What can hang from each mark:
J299: J334 J768
J564: J807
J814: J247 J328
J328: J814
J807: J564
J247: J582 J814
J334: J299 J655
J768: J299
J655: J564 J814

Each row was made from one small tree. Brackets hold a mark, then the marks that hang from it, in the order of their numbers. Every link used is in the known rows. Write each row's tree.
Known rows:
{J564 J807}: [-2.79 -0.99  0.84 -1.03  0.41 -0.99 -2.66 -2.27 -1.87  3.60  2.49 -0.15
 -2.21  2.09  1.72  0.92  0.04  1.28]
{J299 J334 J768}: [-0.46 -2.72  1.95 -0.61  2.82 -0.73  2.11 -2.94  0.37  1.46  6.12 -1.93
 -0.85  1.68  1.76  4.91  0.28 -0.62]
{J299 {J334 {J655 {J564 J807} {J814 J247 J328}}} J768}: [ 0.69 -2.67  2.36  1.58  3.93  0.95  3.77 -3.57  1.66  2.58  4.92 -0.25
 -0.70  3.40  1.49  6.82 -0.21  0.64]
{J299 {J334 {J655 J564 {J814 J247 J328}}}}: [ 1.42 -0.68  2.48  1.15  4.42  4.92  3.09 -1.74  2.23  0.28  2.47  1.88
 -2.18  2.73  1.03  5.49  0.10  1.61]
{J655 {J564 J807} J814}: [-2.02 -1.23  2.55  2.82  3.71  1.46  1.41 -3.37  1.13  2.39  3.97  2.23
 -2.05  0.87  2.44  3.87  1.63  2.33]
{J334 {J299 J768} {J655 {J564 J807}}}: [ 1.42  0.64  2.63  2.45  1.91  3.98  3.75 -0.21  2.60  3.72  1.88  3.92
  1.82  2.82 -0.89  2.78  1.92  3.33]
{J334 J299 {J655 J564 {J814 J247 J328}}}: [ 1.35  2.22  4.17  2.14  1.32  6.30  3.15 -0.48  3.72  1.21 -1.97  5.39
 -0.36  3.45 -0.52  2.52  0.66  3.51]
{J328 {J814 J247}}: [-0.81  0.66  2.08 -2.26  2.37  1.06 -4.20 -0.97 -0.20  1.45 -1.69  0.65
 -0.52  3.40  0.58 -0.68  1.26  1.27]
{J299 {J334 {J655 {J814 {J247 J582} J328}}} J768}: [ 1.35 -2.00  2.78  1.11  2.99  0.93  3.47 -2.91  0.83  1.83  3.03 -1.13
 -1.33  3.05  1.80  4.85 -1.75 -0.48]
{J299 {J334 J655}}: [ 1.32 -0.47  1.74  0.07  4.12  4.47  2.40 -0.52  0.93  0.03  2.98  0.90
 -2.04  2.03  0.76  3.95  0.56  1.11]
{J299 J768}: [-2.29 -1.63  3.00 -0.72  0.12 -3.03  0.01 -3.04  0.23  1.48  2.72 -0.99
  0.35  1.41  1.27  1.99  0.25 -0.36]
{J768 {J299 {J334 J655}}}: [ 0.04  0.32  1.72 -3.54  1.49  3.07  1.82 -1.64 -0.40  1.67  1.60  1.77
 -4.84  0.75 -1.67  2.62 -1.54  1.59]
{J328 {J814 {J247 J582}}}: [ 0.69  0.79  1.91 -1.52  2.31  1.81 -3.85 -0.38 -0.77  2.36 -2.71  0.65
 -0.67  3.07  0.88 -1.83 -0.06  1.05]
{J299 {J334 {J655 J564 {J814 {J247 J582} J328}}} J768}: [ 2.02 -2.23  2.83  2.04  3.91  2.01  4.50 -2.88  1.90  2.07  3.67  0.09
 -0.53  2.84  1.47  5.95 -1.03  0.28]
{J814 J328}: [-4.11 -0.45  3.02 -2.63 -1.34  0.37 -1.35 -3.47  0.41  1.17 -0.59  0.67
 -2.21  1.40  0.87  1.21 -2.16 -1.03]
{J334 {J299 J768} {J655 J564 J814}}: [ 1.20  1.03  4.29  3.77  2.91  4.67  5.52 -0.83  3.63  1.60  1.50  4.12
  1.00  2.05 -0.13  3.24  2.12  2.81]
{J768 {J299 {J334 {J655 {J564 J807}}}}}: [ 0.18 -0.23  1.18 -2.80  2.11  3.34  2.07 -1.87 -0.32  2.97  2.59  2.25
 -4.56  0.90 -1.64  3.38 -1.16  2.25]
{J807 J564}: [-1.93 -1.51  1.93 -3.57  0.42  0.82 -4.70  0.05 -0.43  0.18  0.36 -1.21
 -0.58  0.51  2.17  0.47  2.25  1.64]
{J247 J582 J814}: [ 2.01  0.46  3.03  1.95  3.19  2.13 -1.30  0.61 -2.33  2.10 -0.60  0.46
 -4.91  1.27  3.13 -3.37 -1.26  0.24]
{J299 {J334 J655} J768}: [ 0.90 -2.09  2.19  0.52  3.68  1.04  3.55 -2.14  1.05  1.24  4.90 -0.91
 -0.30  2.37  1.00  5.16  0.34 -0.03]

Which tree is each row?
[-0.12 -0.22  1.59 -2.08  2.56  3.31  2.57 -2.34 -0.31  2.75  2.85  2.17
 -5.16  0.75 -1.11  3.71 -1.17  2.10] : {J768 {J299 {J334 {J655 {J564 J807} J814}}}}
[ 0.53  2.50  3.91  2.18  1.87  5.53  3.19  0.23  2.04  0.44 -0.74  3.71
 -1.37  2.10  0.15  0.85  1.31  2.54] : {J334 J299 {J655 J814}}
[ 0.12 -0.64  2.45  0.61  4.11  4.40  3.01 -1.90  1.11 -0.01  2.84  0.65
 -3.15  1.89  1.48  4.43 -0.34  0.31] : {J299 {J334 {J655 {J814 J328}}}}
[ 0.58  0.63  3.63  2.50  0.98  3.15  3.21 -2.00  2.82  3.71  0.23  3.60
  0.48  4.13 -0.05  3.52  0.27  2.93] : {J334 {J299 J768} {J655 {J564 J807} {J814 J247 J328}}}
[ 1.09  1.50  4.33  1.61 -0.34  2.88  2.74 -1.27  1.83  2.34 -2.26  2.37
 -0.41  3.80  0.27  1.07 -1.48  1.44] : {J334 {J299 J768} {J655 {J814 {J247 J582} J328}}}
[ 1.10 -1.99  2.73  1.09  3.72  0.41  3.24 -2.68  1.13  0.88  4.19 -1.04
 -0.92  3.18  1.63  5.51  0.08  0.34] : {J299 {J334 {J655 {J814 J247}}} J768}
[ 0.40  0.23  3.39  0.97  1.86  2.04 -1.42 -0.84 -2.15  2.78 -1.59  0.33
 -5.44  1.49  3.11 -3.04 -3.09 -1.13] : {J247 J582 {J814 J328}}
[ 1.59 -2.32  2.28  1.53  4.62  2.09  4.58 -2.06  2.13  1.49  5.57  0.25
  0.54  2.10  0.62  6.25  1.04  0.67] : {J299 {J334 {J655 J564}} J768}
[ 0.45 -2.15  2.78  1.54  4.38  0.95  4.23 -2.81  1.16  0.87  5.28 -1.07
 -1.12  2.13  1.79  5.56  0.31 -0.23] : {J299 {J334 {J655 J814}} J768}
[-0.19 -0.37  3.89  1.55  1.09  2.11  0.63 -3.27  2.10  1.62 -1.30  2.86
 -1.90  2.25  1.89  2.82 -1.75  1.56] : {J655 J564 {J814 {J247 J582} J328}}
[ 1.92  1.11  3.52  2.34  1.95  4.71  4.52  0.18  3.53  2.11  1.06  4.37
  2.20  2.35 -1.23  2.69  2.12  3.10] : {J334 {J299 J768} {J655 J564}}
[-0.30  0.38  3.64  3.19  1.96  3.88  4.66 -2.22  2.75  3.73  1.69  3.60
  0.20  2.65  0.16  3.57  0.63  2.14] : {J334 {J299 J768} {J655 {J564 J807} {J814 J328}}}
[ 0.93  1.44  3.45  1.03  0.62  3.23  2.99  0.09  2.00  1.80  0.16  2.71
  1.05  2.69 -0.74  1.15  1.10  2.02] : {J334 {J299 J768} J655}
[ 0.34 -2.13  2.90  0.59  3.06  0.41  3.19 -3.37  1.25  1.25  3.76 -1.13
 -1.22  3.28  1.58  5.66 -0.80 -0.27] : {J299 {J334 {J655 {J814 J247 J328}}} J768}
[ 0.78 -2.72  2.21  2.52  5.25  1.55  4.83 -3.07  1.52  2.25  6.46 -0.23
 -0.62  2.26  1.69  6.68  0.89  0.73] : {J299 {J334 {J655 {J564 J807} J814}} J768}
[ 0.80  0.27  2.10 -2.64  1.95  3.21  2.10 -1.89  0.39  1.63  1.25  2.54
 -4.68  1.50 -1.49  3.58 -1.30  2.51] : {J768 {J299 {J334 {J655 J564 {J814 J247}}}}}
[-0.83  1.18  4.47  1.73  0.63  3.10  3.89 -1.89  2.24  1.75 -0.03  2.30
 -0.55  2.51  0.28  1.92 -0.20  0.80] : {J334 {J299 J768} {J655 {J814 J328}}}
[ 1.78 -2.19  2.80  2.03  4.62  1.47  4.28 -2.58  2.22  1.14  4.86  0.17
 -0.14  2.95  1.27  6.60  0.82  1.06] : {J299 {J334 {J655 J564 {J814 J247}}} J768}
[-0.58 -0.02  2.30 -2.64  1.97  3.77  3.01 -2.75  0.49  1.93  1.85  2.39
 -5.14  0.47 -1.39  3.77 -1.90  1.35] : {J768 {J299 {J334 {J655 J564 {J814 J328}}}}}
[ 0.08 -2.81  2.34  2.03  4.58  1.48  4.69 -3.74  1.61  2.61  6.00 -0.26
 -0.87  2.32  1.60  6.87  0.01  0.07] : {J299 {J334 {J655 {J564 J807} {J814 J328}}} J768}
[ 2.07  1.20  4.37  2.94  0.99  4.44  4.25 -1.20  3.37  2.71 -1.31  4.11
  0.73  3.49 -0.18  2.61 -0.41  2.55] : {J334 {J299 J768} {J655 J564 {J814 {J247 J582} J328}}}
